Each row was made from one path, in order. Every step used is in the known rows, and no mark comes twice. Write each row's path.
(in the rows, 128 means zero)
Known rows
govu -> peze: [109 135 128 158 155 153  91  48 150 111 108 116 168  94  75 144 167  73
 146  60 114  99]
rize -> muzu -> latag -> zulano -> natu: [144 152 142 160 163 145 148 124 137  75 131  96 141 111 136 203 108 144
 101 123  87 185]
rize -> muzu: [113 154  83 166 179 131 139 114  77 120 130 105 155 139  98 146 170 124
 133  94 111 129]
rize -> zulano -> peze: [132 139 106 158 179 120 141 129 139 114 151 143 145 124 111 148 124 150
 162 105 105 116]
rize -> muzu -> peze -> mevoz -> latag -> miku: [164  70  76 140 166 148 144 125  79 115 169 111 141 158 113 165 174 159
  82 120 101  90]
natu -> govu: [123 159  82 154 126 139  73 141 123 140  95 107 160  87 103  85 138 119
 131  87 105 123]
miku -> latag: [135 132  96 177 129 136 117 130  90  90 115 149 144 107 152 165 150  92
 105 109 113 155]
mevoz -> latag: [134  81  70 147 180 141 117 142 100 107  92 139 149 114 110 175 182 115
 140 104 133 124]
latag -> miku -> peze -> dalid: [112 129 124 124 149 133  88 114 143  75 154 125 155 138 175 148 177 176
  64 100 107  80]
miku -> latag -> zulano -> peze: [148 155 128 175 155 131 132 119 150  51 152 124 133 109 139 179 130 119
  99 121  82 152]
miku -> peze -> dalid: [106 144 136 130 156 127  86 123 149  79 116 140 150 121 166 150 184 171
 103  95 117  78]
peze -> mevoz: [128 148 149 137 178 122  72 131  92 122 104 143 142  94  80 165 165 145
 132 126 114 115]
muzu -> latag: [174 107 122 151 126 136  70 108 121  92 121 146 148 120 107 163 174 163
 149  79 117 159]
peze -> mevoz -> latag: [143  90  94 129 192 130 117 150  87 119  80 147 138 113 106 182 181 139
 140 133 128 106]
latag -> zulano -> natu -> govu -> peze: [108 169 126 155 134 164 120  73 185 116  92  76 167  76 111 116 103  74
 118  81  87 110]
mevoz -> latag -> miku -> peze: [139  74  76 136 138 153  98 141 141  71 168  91 157 150 180 166 180 129
  60 118 134 100]
zulano -> natu: [ 99 153 138 168 177 144 113 145 118 121 107 115 158  82  93 170  94 108
 132 120 108 153]
govu -> peze -> mevoz: [121 146 158 135 172 135  87  72 124 125  95 132 153  95  71 153 167 112
 142 104 111  85]
rize -> zulano: [127 126  99 146 165 126 122 129 110 122 134 151 146 111 135 169 154 133
 132  94 123 135]
natu -> govu -> peze: [113 152 100 153 124 155  93  64 162 134  89  97 173  90  90  85 146  77
 147  58 103  86]
muzu -> peze: [154 107 144 181 131 154  71 120 135 107 154 142 143  96  73 156 172 134
 136  60 103  98]
natu -> muzu -> peze -> vesa: [168 137 164 150 155  84  85 117 139  96 144 136 166  91  57 126 172 153
 163  69  71  59]
rize -> zulano -> natu -> muzu: [107 157 149 175 176 123 134 162  98 121 127 107 147  96 102 117  93 110
 154  91 106 150]

Which path is each row?
[162 130 156 170 134 130  93 137 112  96 121 117 145 112  95 125 123 148
 167  78 103 171] : zulano -> natu -> muzu -> latag
[157 108 132 151 111 145  87 141 150  65 185  76 154 148 171 134 135 151
  76 103 114 132] : zulano -> natu -> muzu -> latag -> miku -> peze
[149 147 102 150 146 149 164 165 140 126 101  82 136 104 136 126 100 147
 106 130  77 109] : rize -> muzu -> peze -> mevoz -> latag -> zulano -> natu -> govu
[122 131 150 142 192 153 153 116 152  86  94 101 142  85 124 214 112 104
 101 139  99 134] : govu -> peze -> mevoz -> latag -> zulano -> natu
[169 112 141 117 131 131  68 130 129  85 157 115 141 143 154 165 172 181
  79 136 118 104] : muzu -> latag -> miku -> peze -> mevoz
[148  97  99 135 200 124 135 151 106 114  93 146 138 123  95 167 161 153
 159 140 117  93] : zulano -> peze -> mevoz -> latag
[143  75  86 125 170 152 120  94 101 110 140 112 155 135 108 168 168 121
  85 117 110  93] : govu -> peze -> mevoz -> latag -> miku
[148 136 191 197 140 151  95 143 142  85 165 104 134  83  75 140 125 119
 125  64  82 123] : latag -> zulano -> natu -> muzu -> peze
[152 139 120 147 137 151 129 169 155 121  96  96 136  80 131 133  98 141
 105 127  81 113] : muzu -> peze -> mevoz -> latag -> zulano -> natu -> govu
[170  96 138 139 171 146 110 131 137  64 127 130 119  99 127 222 189 143
  87 119 100 120] : muzu -> peze -> mevoz -> latag -> zulano
[154 159 160 124 137 142 109  85 163 114  86 104 146  92 113 137 120 138
 125 114  85 107] : muzu -> latag -> zulano -> natu -> govu -> peze -> mevoz
[134 105  95 127 175 145 150 126 127 140  56 117 150 105 110 139 132 114
 150 127 114  82] : zulano -> natu -> govu -> peze -> mevoz -> latag
[146  85  97 123 174 131 113 161 117  98  94 132 138 127 149 179 189 145
 123 141 140  87] : miku -> peze -> mevoz -> latag
[138 163 111 114 150  93 105  61 172 120  87 112 193  86  84 106 156 116
 159  82  76  49] : natu -> govu -> peze -> vesa
[168 105 121 142 179 143 144 127 122  69 133 117 120 121 133 214 192 149
  88 121  95 114] : rize -> muzu -> peze -> mevoz -> latag -> zulano
[164  80 127 148 179 132 159 176 100 128 110 143 125 117 114 161 139 154
 156 119 113  89] : rize -> zulano -> natu -> muzu -> peze -> mevoz -> latag
[147 160 170 145 168 114 114 107 152  55 133 141 133 122 121 138 154 199
 135  84  69 117] : natu -> muzu -> latag -> zulano -> peze -> dalid
[147  76  81 126 175 143 110 130  80 110 145 120 147 136 114 174 168 142
  77 132 114 114] : peze -> mevoz -> latag -> miku
[164 145 198 174 143 132 113 152 113  88 141 128 118  90 109 157 124 140
 108 116  81 116] : miku -> latag -> zulano -> natu -> muzu -> peze -> mevoz
[147 143 161 156 155 148 115 127 152  68 124 108 140  89 130 209 105 140
  99 120  92 189] : muzu -> latag -> zulano -> natu
[151  83  83 132 182 139 125 131  95 108 154 118 148 143 107 164 151 153
  93 138 104 103] : zulano -> peze -> mevoz -> latag -> miku
[118 170 165 191 157 132 127 154 107  72 130  92 137  84 124 142  97  85
 104 104  87 177] : miku -> latag -> zulano -> natu -> muzu
